Every row comes from one small tree of marks. The marks that hang from a mark follow it in brackets, in alphabetical order. Every link used is in the known rows. Which tree was each row made from?
Known rows
P{E{Z{Y{C}}}}: [ -1.8   4.7  -5.6   4.5 -11.4   3.2  16.6 -32.1   6.4  -3.1  -3.1  17.3
 -27.9   3.5  14.8  11.9 -26.8  32.0   8.6 -15.8  -7.5  -5.9 -15.1 -17.3
 -26.4  16.1  31.1   2.7  17.1]
Y{C W}: [  8.8   9.4  -8.4  17.9  -1.4  -4.3   3.0  25.4   5.2   9.9  -4.4   1.5
   0.4  13.4   3.7 -15.6   2.7   8.1 -21.0   8.1  24.7   9.8  -7.7  26.9
 -13.8 -23.8  33.9 -24.0  -4.9]
B{T}: [ 26.7  20.2 -17.6   0.4   8.4   2.6 -13.1   1.0 -13.7   9.6  11.6  -3.6
  10.6  27.6  10.3  24.2  12.6  26.7  27.0  18.3  24.4  12.3 -11.3 -16.1
 -19.4 -25.6  -5.5 -31.7  28.2]
E{P Z{Y}}: [-30.9  15.6   8.6   7.9  -7.3   9.4  19.7 -32.3  27.3  -3.2  -8.7  13.3
  11.9  27.9  35.1  12.3   6.4  14.5  31.4   9.0  27.4   2.8 -25.1 -28.7
  -8.8  14.9  16.9  -6.0 -10.6]
Z{Y{C{T} P W}}: [-22.2   4.3  -2.5   5.0  18.7 -10.3  14.7  25.1  12.6  -1.7 -22.2  21.8
  -7.6   8.6   0.6 -42.5   6.2 -25.4 -35.6  -6.3  13.1   6.5  -0.3  37.1
  32.2   4.7   0.9   6.7  -4.7]
N{Y{C P{E} W}}: [ 16.7  -9.5   3.6  -2.2   4.5 -23.4  -0.1  44.7  18.5 -42.0 -14.7  -6.4
  -7.2  -3.8 -26.9 -17.6 -19.6 -33.3 -42.7 -37.1 -33.2   2.4   8.9  34.8
  18.7  22.7  28.0   8.8 -18.5]
C{Y}: [ 12.1  10.3   2.4   1.1  -2.6  16.3   1.6 -19.5  -9.9   8.5  10.5 -16.3
  30.6  24.3   9.2  36.3   6.0  38.8  17.5  52.1   8.9  -0.6 -17.8 -39.5
 -28.3 -17.6  -3.5  -9.1 -12.5]
P{E{Z{Y{W}}}}: [  4.9 -10.8 -13.5  -6.3  15.7   0.1  13.4 -17.5  27.0 -31.0  -4.7  11.0
 -10.5  41.1  21.8 -23.3  -1.0  28.0  14.0   8.2  -4.4 -20.6 -16.4 -11.6
 -14.7  16.4  35.3   5.5   4.4]
Y{C P W}: [ 11.2   7.3   2.9   7.7  -0.7 -12.6   6.0  38.1   3.3  -2.9 -16.8   9.2
   2.8   6.3  -4.7 -35.0   1.5 -27.1 -34.3  -8.4   6.8  20.4  10.0  43.1
   5.6  -4.7  19.8 -14.6 -24.1]
T{C}: [  8.9  28.9  -7.2  28.8 -21.7  -0.5 -23.3 -23.8 -18.9  25.5  -2.1  -2.4
  -4.8   5.7 -12.1  17.2 -27.7  36.2  24.2  11.4  23.8  10.2 -19.9 -25.4
 -24.8 -24.6   0.2 -21.4   9.4]
C{T Y}: [ -9.4   8.7 -11.1   2.4   7.7  15.3  -1.1 -18.8  -6.9  21.3   5.9 -23.8
  31.4  16.5  17.8  41.8  20.3  35.7  36.8  48.2   4.4   3.9 -24.2 -36.3
 -10.7 -26.9 -33.6   6.1  11.1]
P{E{Z{Y{C{T} W}}}}: [-23.1  -9.1 -19.6   2.3  17.4  -0.8  21.5  -3.7  21.6  -9.8 -15.5  12.2
 -23.0   6.5  24.2 -12.0  -1.4   8.9  12.7 -15.3 -10.0 -12.3 -12.4   8.0
   1.1  10.2   9.0  22.7  31.0]
B{T{C} Y}: [  4.2   6.3  -1.2  15.0   7.6   3.1 -19.2 -16.0 -33.5  21.8   5.8   5.1
  11.2  -4.5 -17.8  35.5  -9.5  19.3  36.9  34.5  19.3   6.6   4.9 -12.3
 -23.2 -20.1 -27.5 -26.3  51.6]
W{Y{C P}}: [ 11.2   8.2  13.5  16.9 -10.9   8.2  12.2  15.7 -14.4   4.4   5.2  -8.0
  -3.1  -5.1 -14.2   0.6 -14.3  -9.8 -49.5  -4.8  26.7  18.8   7.2  16.3
   3.9  -2.4   3.6  -4.4 -33.1]
P{E{Z{Y{C W}}}}: [ -1.5  -8.3  -9.2  -0.8   9.1  -2.9  22.2  -5.9  19.9 -20.7  -8.9  19.6
 -21.3  13.1  14.2 -18.8 -16.2  11.6  -6.9  -9.8  -6.6 -14.6  -7.4   9.1
 -15.6  19.9  38.8   5.9   8.1]
Z{Y{C P{E} W}}: [ 10.3  -6.4  -3.7 -10.6   5.7 -21.5  -2.0  29.2  15.7 -30.7 -17.7  16.8
 -23.6   6.7 -13.9 -43.5 -17.5 -23.0 -46.7 -28.1 -14.4  -4.2   8.7  31.3
  14.5  26.7  33.1   9.3 -15.1]
Y{C}: [  8.9  23.4  -8.5  22.2 -22.1   0.5  -3.0  -2.4  -8.5  27.3   4.9  -2.6
  -3.8   3.2   4.7  15.8  -8.7  26.4  -8.9   3.7  27.0  15.9 -14.1   3.1
 -24.7 -25.3  22.5 -27.0   6.1]
V{B{Y{C}} F}: [  0.4  -8.5  13.5   0.1 -26.8  45.8 -26.7 -27.3 -19.4  45.6  40.2  -5.3
 -38.9  -1.4  17.7  16.6  15.7  20.8  -6.4  22.7  18.3 -17.5   0.5  -2.3
  -9.3 -40.0  43.8 -50.1  -9.8]
V{B{Y}}: [  4.7   1.7   7.0   9.5 -19.9  26.3 -17.0 -21.2   3.0  28.6  35.5 -18.4
  -4.6  26.0  13.5  15.4  26.6  42.1   1.5  41.0  29.3  -1.8 -23.1 -20.6
 -25.2 -35.1  22.2 -42.9  -0.4]
Y{P{E} W}: [ 30.5  -8.9 -15.1 -12.5   0.5 -20.9 -18.2  28.4  18.8 -26.7  -7.5 -12.5
  -3.3  22.8  -5.4 -34.1   9.1 -11.1  -6.6 -17.0 -21.7   2.9   5.6  16.2
   6.2  -0.1  15.1   6.1 -14.2]
N{Y{C{T} P}}: [-19.7  14.0   6.4  16.3  -4.3  -7.7  10.4  17.7   0.8   4.2 -12.2  -4.3
   5.1 -10.0  -9.1  16.7  -6.6 -16.7 -17.0 -20.5  -3.7  21.1  -5.5  13.7
  27.0  -0.4 -13.6   3.7  -0.2]
T{B C{Y{P W}}}: [ -3.0  -6.3  26.1  -9.8   2.4   1.4   1.3  -0.9 -26.4  -3.4  -4.7   6.1
  29.6 -40.6 -28.1   2.3 -15.3 -24.7  -6.9   4.1 -10.6 -18.5  14.9 -12.8
   4.5  16.1 -36.1  17.0 -22.7]
Z{Y{C{T{B}} P W}}: [-31.4  -1.4   8.6 -12.1   7.0  -6.1  17.3  16.6   3.3   7.7  -5.0  22.5
  -5.6 -30.6  -2.7 -31.2  12.0 -28.5 -41.8 -28.2  16.1 -14.6   7.1  26.0
  38.8  13.2  -4.9  11.1   4.1]
V{C}: [ 20.8  32.3 -15.3  23.8 -21.9  -2.3 -30.6 -21.9   5.8  26.8  13.2   2.4
 -10.7  10.8  13.1   0.7  -3.0  33.5  22.1  16.0  31.2  11.2  -9.4 -17.5
 -19.2 -26.4  22.4 -20.0  -7.1]

Write each row's tree
[ 20.3 -12.6  -5.5  -6.2   4.6 -20.3 -33.3  -1.1 -27.6  -6.5  -3.9  -0.9
  -2.6 -26.0 -36.0  23.6 -18.7 -16.3  32.0 -12.0 -29.7   7.3  26.5  -2.2
  -6.8   9.6 -39.9   5.0  46.9]  B{T{C} Y{P{E}}}
[-35.5   5.2  12.2  13.4   7.1   0.7  35.2   4.5  33.5 -10.4 -21.5  24.1
   5.9  10.4  28.1 -17.2  -1.4 -18.4  -4.1  -0.9  22.1   2.3 -11.3  18.8
  -1.3  20.6  35.5  -1.6 -16.2]  E{P Z{Y{C W}}}
[-31.3 -11.0  13.1 -12.9 -14.2   4.0   3.3 -16.2  -7.7  29.0  21.9 -14.2
  21.8 -22.2  -4.6  16.8  40.5  -1.2  14.1   6.4   8.3  -5.0  15.6  -7.7
  17.4 -14.9 -33.0   0.9  27.4]  C{T{B{Y{P}}}}
[-25.1 -16.1   1.4   7.7  10.3  -9.2  14.3  33.4   4.2  11.3 -10.8  -0.8
  14.5  -3.8  -5.8 -22.5  27.2 -30.6 -15.8  12.8   1.1  16.8  21.4  50.1
  18.7 -16.9 -13.0  -0.3  11.6]  B{Y{C{T} P W}}
[-16.6  -8.8  27.6  -5.7 -29.4   1.1  11.9  -6.9 -19.0  24.8  18.4   2.2
  12.7 -44.4 -15.3  15.6   9.4 -12.7 -26.1  -9.6   9.0   1.0  29.7  15.0
  -1.5  -2.1   3.9 -14.8   9.3]  T{B{Y{C P}}}
[ -3.9 -27.8 -11.4 -19.7  29.1   0.7  23.8   2.8  14.4 -28.7 -15.8 -15.5
  24.9   3.2  17.6   1.4  17.4 -19.0  43.3   6.8 -56.5  -0.6   3.8 -10.2
   5.7  15.7 -45.2  44.8  -4.4]  C{T Y{P{E{Z}} W}}
[ 15.2  14.7  -2.8   4.5  16.7   9.3 -11.9 -16.3 -43.1   8.8  -2.4   1.4
  24.9 -12.6 -13.2  54.6 -23.1  16.8  41.0  34.8  -0.1   4.3  -6.7 -39.3
 -28.2  -5.5 -48.2  -5.4  21.6]  B{T{C{Y}}}
[ -9.9 -10.1 -15.4 -10.5  15.4 -22.3  -2.4  29.2  17.2 -17.6 -21.0   6.7
 -25.5  -2.3  -6.0 -37.5  -3.5 -22.5 -28.7 -32.2 -17.8  -1.3   5.0  31.4
  33.7  17.2   0.2  25.2   8.3]  Z{Y{C{T} P{E} W}}
[ 14.7 -25.2   0.6 -19.2  18.6   0.1  21.8  -0.2  10.3 -39.4 -11.0  -6.4
  25.2  11.6   9.7  -3.7   4.7 -16.0  27.6   9.7 -51.3  -3.6   9.1  -8.6
 -12.2  25.1 -13.3  29.1 -27.9]  C{Y{P{E{Z}} W}}
[-21.1  -0.8  17.3   2.6 -12.5  16.5  16.6   7.7 -21.1  22.9  18.6 -17.8
  -2.3 -50.5 -12.5  16.0   3.7 -16.6 -38.1 -31.0  27.3  -1.2   8.7   4.8
  25.6  -4.0 -31.5  17.3  -2.0]  W{Y{C{T{B}} P}}
[ 10.0 -20.4  13.3 -23.1   2.2 -10.2 -15.5   0.4 -19.7 -18.2  -1.4  -9.7
  11.5 -50.9 -37.7   5.0 -23.0 -25.1   0.4 -20.3 -43.5 -29.9  17.7 -21.3
   3.6  29.2 -34.4  37.4  -8.6]  T{B C{Y{P{E} W}}}
[ -9.4 -12.6  -4.4   7.9  -0.4   9.7  25.0   0.1  -2.5  -5.4  -1.2 -19.7
 -14.3 -24.3   2.2  14.0 -11.8 -13.9   5.1 -37.3 -18.3  13.6   4.3   1.6
   7.2  10.3 -29.6  36.6   4.9]  W{Y{C{T} P{E{Z}}}}
[-21.9   2.9 -19.6   5.2  -3.6   5.4  15.5 -32.2   9.7   7.8  -5.8   8.4
 -28.7  -1.7  21.6  18.5 -13.4  27.0  25.4 -18.7 -10.7  -5.1 -18.9 -18.3
  -8.8   7.0  -0.1  17.0  40.0]  P{E{Z{Y{C{T}}}}}
[  6.2   1.8 -10.5  -5.8  -3.2   5.0   6.9 -43.0  13.8 -11.7   4.4   6.2
 -15.3  32.2  21.2   8.6 -12.6  45.6  29.8   2.2  -2.8 -11.9 -24.1 -39.6
 -24.1  14.0  25.7   0.9  13.0]  P{E{Z{Y}}}
[ 19.4 -29.1  -6.4 -17.5  25.1 -25.3  -5.8  50.1  -5.1 -23.4  -5.9   1.4
   1.1 -16.4 -20.1 -10.4  10.1 -45.7 -13.7 -12.6 -30.5   8.7  40.4  51.4
   4.7  10.7  -4.2  -0.7  30.5]  B{T Y{C P{E} W}}
[ 18.9  10.3   6.6  -4.3  19.3  -1.5  -8.1  -2.1 -43.6  -0.4 -12.2  10.4
  26.6 -19.4 -26.0  35.5 -23.8 -20.8  29.3  15.8 -17.4  15.2  10.4 -22.7
  -9.8  10.8 -61.9   5.7   3.4]  B{T{C{Y{P}}}}
[ 19.4 -13.5  -0.5  -4.8  11.3 -13.6 -18.4  10.5  -9.5 -28.1 -20.1  -7.4
  12.6 -15.9 -32.4  -5.5 -27.7 -21.7   9.2  -0.7 -45.1  -7.2  10.0  -8.2
  -2.5  20.6 -29.2  31.4 -19.6]  T{C{Y{P{E} W}}}
[ 12.7  -0.3  -6.8   0.5 -22.4  -7.6  13.6  -8.0  -0.2  -4.5 -10.0   5.2
 -15.0 -17.1   5.0   7.2 -16.7 -10.0  14.6 -42.1 -34.4  21.4   6.7   4.0
 -19.9  14.2   4.1   7.7   0.2]  Y{C P{E{Z}}}
[ 18.8   0.7 -10.6  -6.2 -15.8  -7.4   4.0 -21.4   6.8 -13.3  -2.7  -5.4
  -5.4  13.3  10.8   3.7  -1.9   5.5  36.3 -25.0 -27.6  14.7   0.2 -16.2
 -15.5   9.9  -1.0   8.1  -2.7]  Y{P{E{Z}}}
[-10.8   9.1 -10.2  21.6 -12.2  21.4 -35.0 -26.8  10.7  50.3  35.0 -11.4
 -22.4   0.4  22.2  12.7  27.5  31.5  26.4  35.7  28.0  -0.1 -12.8 -19.7
  -6.9 -38.9  -2.7 -21.6  12.7]  V{B{Y} C{T}}
[-21.6   3.1  -5.8   3.3  -4.4   2.0   5.3  15.5   0.8  30.4  10.6  -6.5
   1.4 -32.1   9.3   0.6  22.6   3.0  -9.9 -14.9  25.0 -11.1  -5.8  14.5
   9.1 -24.3   0.0  -1.6  27.6]  Y{C{T{B}} W}
[ 22.5   0.2   1.4  -8.2 -10.8 -15.6 -15.9   5.7  13.5 -33.8   0.6 -18.3
   2.1  13.2 -18.8  10.5 -16.1   3.6  -5.4 -25.0 -27.9   2.2  -8.0 -13.5
  11.5  16.7   9.2   6.4 -13.8]  N{Y{P{E}}}
[  5.8   5.2   3.1  -6.2  15.3  -7.1   6.0  12.8  16.4 -20.6 -11.4  22.0
   2.4  45.2   1.7 -51.9   8.1  -5.9 -34.4  18.2  21.6   0.0  -1.4  17.0
  18.5   8.5  24.5  -9.8 -31.7]  Z{Y{P W}}
[-30.0   4.3   7.3   4.8  13.6   3.9  24.9  -7.3  40.7 -19.3 -14.4  18.4
  16.3  38.4  36.6 -19.8  13.7  -4.1  18.7  16.9  27.4  -6.4 -17.8  -2.0
   3.5  17.9  27.2  -1.5 -20.1]  E{P Z{Y{W}}}
[-18.2  -3.6   2.9  -4.3  -3.1  -4.7   9.5  27.7  -1.9  15.2  -2.1   0.8
   1.3 -42.8  -3.5 -19.2  22.3 -33.1 -24.2 -32.5   6.8   0.1  13.6  31.1
  27.2  -6.0 -14.7   8.0   8.8]  Y{C{T{B}} P W}
[-12.2  15.8  12.4   9.0  -7.7   7.4  36.4 -22.1  -0.3  -0.1 -13.5  36.9
  -9.5   4.4  14.0  -8.8 -17.9  -4.7 -11.6  -9.0   6.4  15.3   1.4   5.8
  -7.5  23.1  15.6  -6.6 -18.4]  E{Z{Y{C P}}}
[ 17.6   4.7  -7.8 -16.1  -6.7 -14.1 -15.4  -9.5  10.2 -19.2  -2.7   6.1
 -17.7  23.4  -6.2 -14.4 -11.0  11.5  -9.3 -16.7 -11.5  -2.0  -5.1 -14.4
   7.0  19.0  16.4   3.9  -8.5]  Z{Y{P{E}}}
[ 20.3  -2.5  -3.6 -13.1   1.7  38.8 -56.5 -31.3 -19.6  36.6  50.7   6.6
 -37.4  -1.9  25.5  16.6  24.6  14.8  38.5  32.8  17.8 -18.6  16.2 -14.8
  -2.7 -30.6  14.5 -46.8   3.2]  V{B{T Y} C F}
[-16.0   2.0   4.7  12.6  15.9 -13.1  17.1  43.3  12.4 -14.8 -20.8  -2.1
   9.9   0.6 -10.7 -14.1   3.4 -35.2 -31.5 -16.3  -8.0  11.9   0.6  40.0
  36.8   2.4  -4.1   5.6 -10.1]  N{Y{C{T} P W}}
[ 10.1   0.2  13.7   2.9  14.0  -8.2   9.2  30.9  19.2 -36.1 -10.5  -3.5
  21.6  36.1 -10.2 -24.5   5.9 -15.7 -27.0   6.3   3.8   5.2  -1.6  20.3
  22.8   9.4  18.3 -11.8 -37.4]  N{Y{P W}}
[ 14.7  -7.3   9.2  -9.9  19.1   1.1  10.9  17.4   1.5 -21.3  -8.4  -5.2
  37.3  23.3  -1.0 -12.9  16.5 -14.9  -9.3  36.4 -10.0   4.5   6.8   4.5
   2.5   1.6  -9.6   3.3 -41.3]  C{Y{P W}}
[-17.7   1.8  19.2   9.3 -30.9   7.2 -15.1 -39.8 -26.3  36.6  23.6  -5.4
  10.8 -32.3 -21.7  33.2  -8.8  32.9  16.6  17.3  27.3 -18.7   3.4 -30.1
 -21.6 -19.6  -6.7 -16.3  34.6]  T{B{Y} C}
[-10.2   7.4  -6.9  25.7  -2.4  21.1   7.8   6.5 -10.0  28.0  12.5 -26.4
  -3.4  -0.9   3.0  22.4  -0.9  22.6 -15.2  10.9  40.7   7.7 -17.3  -3.4
   3.0 -29.8 -13.9   2.7   7.6]  W{Y{C{T}}}
[-14.3  -3.0  28.8   0.7 -30.1  -0.7 -10.0 -26.7 -29.6  24.5  13.8   3.8
  12.4 -42.4 -31.9  14.7  -8.5  -3.0   3.3  -1.6   6.3  -8.1  20.7 -12.5
  -1.4   1.0 -23.0  -5.3  14.8]  T{B{Y{P}} C}
[ -5.8 -28.5   0.5 -38.9  14.0  -4.6  -3.4  10.0   2.4 -15.4   5.8 -24.8
  22.4 -30.2  -6.1   6.5  24.5 -21.3   9.6 -13.4 -41.9 -25.4  10.9 -14.8
  22.9  11.4 -43.3  44.1   3.7]  C{T{B} Y{P{E} W}}
[ 27.5  19.1  -8.2   0.8 -29.2  38.0 -62.5 -41.6  -5.9  43.1  42.6  -0.2
 -54.5   6.7  31.2  -3.7   5.4  28.9  22.5   9.5  26.4 -18.4 -10.9 -28.9
  -3.2 -38.2  42.3 -40.6 -39.6]  V{B C F}
[ 26.6  -7.4  -2.7 -19.5  -4.7  -6.4 -12.1  -7.1  -3.5 -18.4  -1.4 -21.0
  16.9   4.2  -8.7  22.8  -4.2   4.0  11.3   7.2 -41.7   1.6   1.1 -28.0
  -7.9  11.2 -18.3  18.1 -19.3]  C{Y{P{E}}}
[-25.6   9.2 -11.8  11.3  18.6   0.9   9.6  16.9  12.4  11.3 -11.6  12.0
 -10.3  17.0  12.1 -23.1   7.7   9.4 -23.7  13.6  30.5  -3.4 -15.4  21.7
  13.2 -13.1  15.2  -2.2  14.3]  Z{Y{C{T} W}}
[ 16.3  -7.0  -5.2 -19.5  12.9 -18.6 -12.1  15.6  22.7 -39.1 -12.2   8.6
 -12.9  34.4  -7.1 -47.8  -1.5  -7.2 -26.0  -9.9 -12.1 -12.4   0.9  11.9
  15.9  22.2  25.1   8.9 -18.9]  Z{Y{P{E} W}}
